Known rows, with every step that occurs:
lukap -> zelug -> vebidi -> zezad: [-5.67,1.34,3.01,0.98,-0.60,-3.62,3.12,-4.07,-0.25,0.82,-0.80,-1.86,1.61,-1.20,-0.90,-0.27,4.02,-0.72,1.25,3.37,-1.23,-1.25,-0.23,-0.82,-2.19,0.59,-1.43,-0.47,1.57,-0.07]
numo -> lukap: [-1.47,-0.59,-0.91,-0.79,-1.55,-0.85,0.92,-1.57,-3.31,0.00,-1.26,1.68,1.19,4.64,-2.92,-4.14,0.35,-0.11,1.15,-2.77,-0.78,0.28,1.06,1.30,2.26,-3.26,0.69,-2.93,2.77,-0.35]
zezad -> vebidi -> zelug -> natema: [-3.82,3.06,-0.84,1.55,1.18,0.62,-2.91,-1.26,-0.37,1.96,5.66,0.27,2.78,-3.48,-1.13,-0.03,2.02,-0.39,0.15,4.12,0.42,-1.91,0.32,-0.70,2.67,-1.77,1.45,1.43,2.27,1.65]
natema -> lukap -> zelug: [-0.96,4.14,4.51,-1.34,-2.15,-1.01,3.85,-1.97,0.82,0.33,-3.34,-1.23,0.17,4.88,-3.21,-4.66,0.44,-0.33,1.57,-0.91,-1.42,-1.36,0.52,2.24,-0.87,0.06,1.20,-2.86,1.91,-0.97]
zelug -> lukap: [-2.90,0.34,2.32,0.00,-0.27,-1.58,1.58,-2.45,-2.96,0.57,-0.69,0.65,1.92,3.53,-3.22,-2.11,-0.86,0.19,0.07,-1.38,-0.12,0.64,0.48,0.81,1.11,-1.71,1.80,-2.81,1.56,-0.27]
dakik -> vebidi -> natema -> numo -> lukap: [-2.35,-2.05,-2.68,-0.53,-0.93,-1.26,-3.05,0.99,0.17,-2.42,0.52,0.65,-0.55,1.23,-3.66,2.25,2.25,-0.47,3.00,0.87,-0.11,-1.23,-0.48,0.07,1.01,-4.19,-0.32,0.43,2.06,1.00]
zelug -> natema -> numo -> lukap: [-0.84,-4.39,-2.07,-2.72,-0.99,-0.02,1.58,-0.65,-2.07,-0.50,1.29,2.63,4.08,4.15,-3.50,-4.43,1.26,1.42,-0.62,-1.39,-0.53,0.06,1.45,0.53,2.46,-3.09,3.40,-0.20,2.60,-0.87]
zelug -> vebidi: [-3.67,0.09,1.70,1.51,-0.95,-2.97,0.25,-1.28,-1.89,-0.08,0.09,-1.04,2.75,2.02,-2.74,-3.97,0.15,-0.43,1.08,1.86,-1.85,0.25,-0.61,1.26,1.10,-0.75,0.23,-2.25,2.48,1.94]
vebidi -> natema: [-2.64,2.68,0.31,0.42,0.17,-2.10,-2.89,-1.17,-2.86,-1.17,0.46,-1.36,2.64,-1.88,-3.15,-3.15,1.93,-0.60,1.62,1.31,1.96,-0.37,0.18,0.02,-0.17,-1.86,2.02,-3.47,3.46,2.18]
natema -> lukap -> zelug -> vebidi -> zezad: [-2.13,1.77,6.30,-1.30,-3.39,-2.54,5.63,-2.52,1.74,0.04,-1.24,-1.47,-0.03,2.77,-2.31,-3.36,2.87,-0.55,0.04,1.79,-0.67,-0.65,-0.51,-0.46,-2.12,0.72,-0.61,-2.11,0.51,-1.25]
dakik -> vebidi -> zezad: [-3.64,2.67,-0.62,-2.79,-0.88,-4.31,-0.70,0.44,0.77,-2.16,1.47,-2.58,0.79,-3.12,-1.91,1.74,0.30,-1.37,3.55,5.61,-0.66,-1.42,-0.32,-3.01,0.56,-3.16,-1.89,-2.82,2.43,2.62]
dakik -> natema -> zezad -> vebidi -> zelug -> lukap -> numo: [-0.98,-3.49,2.12,-0.21,-1.53,-0.38,1.07,-1.21,2.45,0.75,6.12,-0.02,0.64,-7.41,-1.14,2.23,3.61,0.45,-0.48,0.87,2.61,-2.43,0.89,-2.09,-1.44,-0.04,2.41,1.64,-1.15,-2.82]
zelug -> natema -> dakik -> vebidi -> zezad: [-1.76,1.02,1.14,-5.40,-1.58,-2.92,0.50,1.92,2.99,-3.83,4.40,-1.07,3.49,-3.53,-2.31,1.44,1.48,0.78,-0.24,4.57,0.87,-0.51,-0.18,-2.63,0.30,-2.73,1.28,-2.36,0.84,0.34]
lukap -> zelug -> vebidi -> dakik: [-6.90,-0.01,3.50,3.56,-0.81,-0.93,0.03,-2.23,0.50,0.58,-1.03,-1.36,1.61,0.09,-1.05,1.98,2.51,-0.35,1.68,1.83,-0.42,-1.20,-0.74,1.88,-1.43,-0.24,-0.59,1.20,-0.48,0.56]
zelug -> natema -> numo: [-1.98,-1.53,-1.04,-2.92,-0.14,-1.15,0.52,-0.56,-1.05,-0.23,1.57,0.15,5.30,0.79,-3.32,-5.15,0.35,1.17,0.41,1.47,-0.46,-0.56,0.88,0.21,1.40,-1.80,3.69,-1.21,3.29,1.28]
dakik -> natema -> zezad: [0.80,-0.53,1.27,-2.79,-1.83,-3.23,-1.16,1.09,-0.35,-3.27,3.39,-0.76,4.25,-4.68,-2.35,-5.27,0.00,0.40,-0.03,-0.07,2.06,-0.82,0.35,-0.96,-2.12,-0.43,4.24,-3.34,1.36,-0.09]
numo -> lukap -> zelug -> natema: [-2.27,-1.55,-0.62,0.64,0.59,-0.16,2.53,-3.69,-2.15,-0.28,-1.08,2.58,2.82,5.27,-1.74,-1.39,2.54,0.63,-0.76,-1.80,-1.72,-0.49,2.07,0.86,1.37,-1.64,1.79,1.80,1.91,-3.07]
natema -> zezad -> vebidi -> zelug -> lukap: [-2.51,3.04,2.87,-0.21,-2.11,-0.76,1.20,0.31,0.76,3.15,4.26,0.50,0.14,-2.99,-1.41,-0.13,1.14,-0.38,-0.04,2.25,2.89,-1.44,-1.27,-0.63,0.32,-2.00,1.22,-0.97,-0.57,0.04]
vebidi -> zelug: [-4.58,6.21,0.71,2.24,0.57,-0.44,-2.16,-2.95,-1.66,1.67,0.59,-0.73,2.76,-4.16,-2.35,-3.94,2.58,-0.77,1.23,2.15,-0.26,-0.91,-0.41,2.33,1.22,-1.76,1.58,-1.60,3.20,1.47]
numo -> lukap -> zelug: [-2.81,0.15,-0.12,0.84,-0.59,-0.41,2.40,-3.85,-2.20,0.87,-3.16,1.34,0.40,5.08,-2.00,-1.76,2.34,-0.16,1.32,-2.81,-2.04,-1.20,1.58,1.91,0.64,-1.90,0.32,0.27,2.06,-2.10]
numo -> lukap -> zelug -> vebidi: [-3.60,-2.29,1.05,2.85,-0.79,-1.13,2.52,-4.04,-1.77,0.61,-2.44,1.72,0.70,6.02,-1.75,-0.85,3.14,-0.06,0.01,-1.88,-2.78,-0.30,0.58,2.08,0.35,-0.90,-0.68,1.72,1.12,-2.33]
zezad -> vebidi: [-2.95,1.81,-0.50,-0.84,-1.02,-1.26,-1.21,0.78,-0.98,1.88,2.39,-1.59,0.55,1.86,-1.71,-0.70,-1.13,-0.77,3.52,1.56,-0.34,-2.43,0.46,-1.18,2.36,-2.56,-0.78,-2.87,2.99,3.13]
lukap -> zelug: [-4.19,3.91,1.16,1.07,0.85,-1.94,0.96,-3.57,-0.84,1.04,-2.92,-1.71,2.00,1.21,-1.91,-1.55,1.57,-0.45,2.97,0.36,-2.31,-2.13,0.86,1.94,-0.82,-0.42,0.65,-1.34,3.13,0.49]
natema -> numo -> lukap: [-1.66,-2.45,-1.26,-2.40,-2.59,0.07,1.73,-0.81,-1.85,0.88,-1.43,1.65,0.99,5.21,-3.80,-4.47,1.47,0.43,1.93,-3.59,-0.74,-0.70,0.63,1.84,1.65,-3.74,1.16,-2.24,2.99,0.13]
dakik -> vebidi: [-3.10,2.08,-1.53,-0.38,0.16,-3.17,-2.27,0.89,0.31,-1.68,-0.22,-2.01,1.29,0.77,-2.76,0.53,-1.89,-1.02,3.90,3.28,-2.81,-1.56,-0.23,0.23,2.01,-2.95,-0.88,-1.73,2.77,2.66]
natema -> vebidi: [-2.16,-0.96,1.12,-0.40,-1.45,-2.73,-1.31,0.35,-2.96,1.27,0.92,-0.45,1.41,2.33,-1.86,-3.13,-0.17,-1.44,2.43,1.40,-2.18,-0.69,-1.10,-0.25,1.94,-1.53,0.05,-2.00,2.76,3.78]

Rows:
[-5.57,-1.21,2.97,1.63,-2.10,-1.04,-1.24,0.32,-0.73,-0.52,1.20,-1.22,2.27,-0.45,-2.08,-0.68,0.52,-0.38,1.12,2.08,1.01,0.29,-1.21,1.01,0.64,-1.71,-0.09,-1.86,-0.14,2.36]  zelug -> vebidi -> dakik
[-3.39,1.68,0.30,0.85,1.98,-1.73,1.01,-3.39,-1.24,-0.21,-0.50,-0.39,4.73,0.49,-1.53,-1.48,1.59,0.50,0.31,1.88,-1.95,-1.45,1.57,0.71,0.10,0.18,2.52,0.94,2.64,-0.49]  lukap -> zelug -> natema
[-3.30,-1.18,-1.87,0.54,-0.48,2.36,-1.28,-1.28,-0.14,2.57,5.30,2.47,1.48,-0.12,-1.72,0.36,3.51,0.23,-0.04,0.90,0.56,-1.84,0.43,-0.28,3.01,-2.85,1.23,3.20,1.56,-0.25]  zezad -> vebidi -> zelug -> natema -> numo -> lukap
[1.23,1.12,2.63,-3.07,-1.79,-0.78,2.28,0.07,-0.67,-1.89,1.12,0.28,4.10,3.76,-3.73,-7.12,-1.14,0.80,-1.38,0.96,0.00,0.52,0.86,0.03,2.05,-0.99,4.02,-3.52,2.15,-0.27]  zelug -> natema -> lukap
[-4.56,0.01,1.43,2.51,-0.16,1.04,1.57,-3.24,0.72,4.94,2.97,-0.27,-1.07,-1.70,-1.52,3.82,3.36,-0.51,1.84,2.03,0.07,-2.54,0.91,-0.12,2.30,-1.72,-1.06,1.44,0.77,-0.61]  zezad -> vebidi -> zelug -> lukap -> numo
[-2.37,0.36,3.15,-0.13,-2.62,-0.69,4.22,-0.41,2.17,4.68,3.36,-0.50,-0.85,-4.26,-1.32,1.51,2.70,-0.09,1.06,2.72,2.18,-2.50,0.12,-0.87,0.64,-1.61,0.07,-0.90,-0.53,-1.36]  natema -> zezad -> vebidi -> zelug -> lukap -> numo
[-4.46,1.65,4.50,2.18,-0.78,-1.97,0.13,-2.32,1.39,-0.79,-0.72,-1.13,1.73,-0.91,-2.15,1.05,5.43,0.22,0.21,0.70,-0.06,-1.06,-1.01,1.82,-3.25,0.61,0.78,0.23,0.63,-0.41]  lukap -> zelug -> vebidi -> natema -> dakik
[-3.55,-0.83,-2.70,1.13,0.68,0.48,-2.29,-0.87,0.98,-1.12,2.65,2.23,2.00,-0.98,-2.70,2.02,2.80,0.13,0.34,2.79,-1.86,-0.95,-0.41,1.21,2.67,-3.65,0.96,4.35,1.31,-0.70]  dakik -> vebidi -> zelug -> natema -> numo -> lukap
[-4.14,-2.51,2.38,-0.18,-2.57,-0.98,-2.59,1.80,-1.55,0.78,2.44,-0.65,0.70,0.02,-1.29,-0.28,0.35,-1.51,2.58,1.79,0.82,-0.70,-1.85,-0.25,1.44,-2.35,-0.44,-1.02,-0.01,4.18]  natema -> vebidi -> dakik
[-3.67,-2.34,1.40,3.86,-0.19,-1.01,0.70,-4.08,-2.06,-0.44,-1.49,1.94,0.47,3.93,-1.96,0.42,5.08,-0.29,-0.42,-1.33,-0.86,-0.07,0.30,1.26,-0.77,-0.80,-0.09,2.42,1.04,-2.22]  numo -> lukap -> zelug -> vebidi -> natema
[-2.68,3.25,2.00,-5.33,-3.22,-3.28,0.62,2.07,3.93,-2.62,2.07,-2.78,0.59,-3.11,-2.59,2.28,1.36,-0.28,2.66,3.51,0.53,-1.32,-1.21,-1.72,-0.67,-3.57,-1.06,-4.63,0.93,1.52]  natema -> dakik -> vebidi -> zezad
[-1.80,0.10,3.30,0.88,-1.89,-3.96,-0.32,0.49,-1.05,-1.15,1.87,-0.91,2.74,-2.78,-2.64,-3.87,2.22,-0.29,-0.43,3.07,2.40,0.70,-1.55,-0.37,-1.65,-0.65,1.73,-2.88,1.08,1.26]  zelug -> vebidi -> natema -> zezad
[-0.96,-2.54,4.57,1.10,-2.96,-1.77,3.07,-1.08,0.86,-0.57,-0.02,-1.64,-0.02,1.18,-3.96,-3.00,3.73,-0.08,0.25,1.69,0.32,-0.01,0.20,0.55,-0.29,-0.03,0.29,-3.03,1.07,-0.77]  zelug -> vebidi -> natema -> lukap -> numo
[-2.27,-0.09,4.59,-0.90,-2.77,1.12,-1.31,-0.09,2.04,-3.55,1.41,-1.06,1.34,-1.50,-2.25,-0.32,1.71,0.18,0.25,-1.58,2.54,-1.48,0.33,0.59,-2.62,0.02,2.70,-0.16,-1.60,-1.23]  vebidi -> dakik -> natema -> lukap -> zelug
[-4.74,4.73,-0.12,1.96,0.05,0.27,-3.02,-1.20,-0.17,3.24,3.62,-1.01,0.66,-2.84,-1.44,0.07,1.80,-1.23,2.71,3.14,0.39,-2.53,-0.33,0.28,2.15,-2.16,-0.10,-0.17,2.46,2.49]  zezad -> vebidi -> zelug
[-1.74,3.54,3.02,-1.90,-2.09,-1.59,-2.28,0.73,0.03,-1.92,0.99,-1.23,2.32,-2.96,-3.64,-2.17,3.15,0.34,0.65,-0.24,3.17,-0.36,-0.58,0.91,-1.28,-2.12,2.75,-4.95,1.99,1.33]  vebidi -> natema -> dakik
[-4.06,1.37,2.90,-0.06,-1.55,-0.22,1.96,-1.10,4.87,0.43,0.94,-0.87,-0.82,-3.31,-2.98,5.63,3.81,0.62,1.47,1.62,-0.74,-1.64,-0.53,2.26,0.44,-2.70,-0.41,0.04,-0.66,-1.83]  natema -> dakik -> vebidi -> zelug -> lukap -> numo
[-3.06,-1.42,-0.85,-0.99,-1.51,0.14,2.77,-2.95,-0.77,1.71,-3.09,1.55,0.31,4.94,-3.01,-1.83,3.08,0.38,2.42,-3.73,-2.03,-1.77,0.95,2.46,-0.09,-2.43,0.54,0.60,2.39,-1.31]  natema -> numo -> lukap -> zelug
[-0.63,-0.27,1.31,-0.81,-1.94,-2.06,0.63,0.91,2.94,-2.39,-0.22,-2.41,-1.66,-0.20,-3.93,1.23,1.52,-0.60,3.45,3.09,-0.42,-1.80,0.54,-0.29,0.62,-2.10,-0.69,-2.25,1.41,0.20]  dakik -> vebidi -> natema -> lukap -> numo
[-1.19,4.53,2.79,0.34,-0.56,0.62,0.35,-2.08,-0.09,-0.22,2.65,0.81,4.09,-1.21,-3.11,-5.73,2.40,0.21,-2.30,2.21,0.65,0.27,0.02,1.79,1.72,-0.79,4.05,-0.69,1.62,-1.07]  vebidi -> zelug -> natema -> lukap
[1.08,-1.90,2.79,-3.11,-2.22,-0.96,5.60,-1.09,0.83,-0.17,0.34,-0.60,2.72,2.76,-3.70,-5.43,0.79,1.19,0.05,1.26,-0.78,-0.64,2.62,0.08,2.13,-0.75,2.71,-3.49,2.11,-1.88]  zelug -> natema -> lukap -> numo
[-4.91,0.75,2.34,2.74,0.55,0.47,2.78,-5.29,-0.33,3.37,-0.16,0.17,0.91,-2.83,-2.40,0.64,4.23,-0.04,0.18,0.69,-0.50,-0.80,1.11,2.01,1.22,-1.22,0.93,0.12,1.20,-2.08]  vebidi -> zelug -> lukap -> numo
[-3.63,-0.39,-0.44,-0.61,1.13,-0.93,1.76,-2.77,0.06,0.56,-0.92,-0.30,3.98,1.33,-2.30,-1.65,2.41,1.00,1.08,0.94,-1.96,-2.19,1.21,1.35,-0.53,-0.12,2.64,1.58,2.74,-0.42]  lukap -> zelug -> natema -> numo
[-2.71,-3.01,2.05,-0.09,-0.67,-1.35,5.52,-3.39,-0.99,2.34,-1.66,-0.55,0.53,2.47,-3.09,-0.03,0.98,0.61,1.41,-0.69,-1.19,-0.52,2.15,0.50,1.22,-1.80,0.29,-2.94,1.73,-1.66]  zelug -> lukap -> numo
[-3.09,2.55,-1.39,0.95,0.76,-2.97,-4.74,0.76,-0.12,-3.15,0.84,-1.97,0.96,-2.19,-2.99,2.05,0.48,-1.19,3.09,3.97,-0.31,-1.23,-0.64,-0.50,0.42,-2.77,-0.32,-1.04,2.47,2.83]  dakik -> vebidi -> natema
[-0.38,1.98,2.31,-1.41,-2.82,-0.56,-1.48,1.71,0.24,-0.05,3.14,-1.22,-1.27,1.83,-3.07,-1.41,0.80,-0.94,1.68,1.35,2.68,-1.69,-0.06,-1.68,0.66,-1.83,0.50,-3.44,1.50,2.03]  zezad -> vebidi -> natema -> lukap
[-1.43,0.48,1.63,0.00,-1.39,1.39,2.23,-1.07,2.40,2.82,4.82,-0.58,0.51,-1.59,-1.95,-0.44,3.22,0.03,0.54,3.77,0.33,-2.52,1.44,-0.56,2.99,-1.12,0.81,0.56,1.18,-0.87]  zezad -> vebidi -> zelug -> natema -> lukap -> numo
[-2.24,3.68,0.98,0.85,0.21,-0.54,-1.47,-0.20,2.41,-2.36,2.69,-0.05,2.50,-0.89,-2.92,-0.59,0.74,-0.27,0.02,4.93,-1.42,-0.72,-0.74,0.95,2.39,-1.90,1.68,1.34,0.86,-0.14]  dakik -> vebidi -> zelug -> natema -> lukap
[-3.18,-4.08,1.52,-0.73,-1.14,-0.74,-2.33,1.51,-1.71,-0.76,4.51,0.80,4.07,-0.50,-1.02,-0.79,0.39,-0.35,0.04,3.05,1.02,0.00,-0.82,-1.42,2.07,-1.78,1.88,0.75,0.02,2.92]  zelug -> natema -> vebidi -> dakik
[-2.83,-5.39,2.93,1.27,-2.98,-0.07,1.22,-1.06,0.68,-2.30,1.45,2.08,1.24,-0.52,-0.85,1.33,3.94,0.52,-1.51,-1.77,1.71,-0.39,-0.17,0.53,-2.60,-0.58,1.33,3.04,-2.71,-3.64]  numo -> lukap -> zelug -> vebidi -> dakik -> natema -> zezad
[-2.66,1.74,-0.47,0.13,-0.41,-1.35,-3.62,0.99,-1.32,0.42,3.63,-1.56,0.42,-1.36,-2.03,0.76,1.20,-1.07,2.69,2.14,2.13,-2.05,0.20,-2.09,0.96,-2.14,0.16,-2.20,2.69,3.26]  zezad -> vebidi -> natema
[-0.43,3.15,1.88,-1.67,-1.97,-3.33,-0.62,1.34,-1.58,-0.98,1.22,-1.39,2.43,-4.49,-2.88,-4.32,1.70,-0.38,0.71,1.80,4.01,-0.46,-0.63,-0.73,-1.50,-1.68,2.72,-4.90,1.92,1.60]  vebidi -> natema -> zezad
[-2.76,-5.93,-0.17,-2.07,-2.92,1.97,-2.93,0.66,-0.19,-3.00,2.89,1.40,2.05,-1.71,-2.66,0.05,2.38,0.73,0.52,-3.72,3.20,-0.70,0.52,0.11,-0.94,-3.11,2.82,0.20,-0.65,-0.53]  vebidi -> dakik -> natema -> numo -> lukap
[-1.69,2.07,5.34,0.69,-2.48,-1.47,4.34,-2.25,1.18,0.18,-2.78,-1.11,0.35,5.96,-3.13,-4.03,1.32,-0.20,0.37,0.23,-2.33,-0.69,-0.48,2.21,-0.90,1.01,0.23,-1.25,0.78,-1.09]  natema -> lukap -> zelug -> vebidi
[-2.07,-6.52,4.99,0.18,-4.01,0.14,1.56,-0.04,2.68,-2.68,2.56,-1.32,1.30,-2.17,-2.61,-0.20,2.38,0.65,-0.14,0.67,1.48,-0.48,0.41,0.26,-1.19,0.13,1.10,-0.65,-1.77,-1.46]  zelug -> vebidi -> dakik -> natema -> lukap -> numo
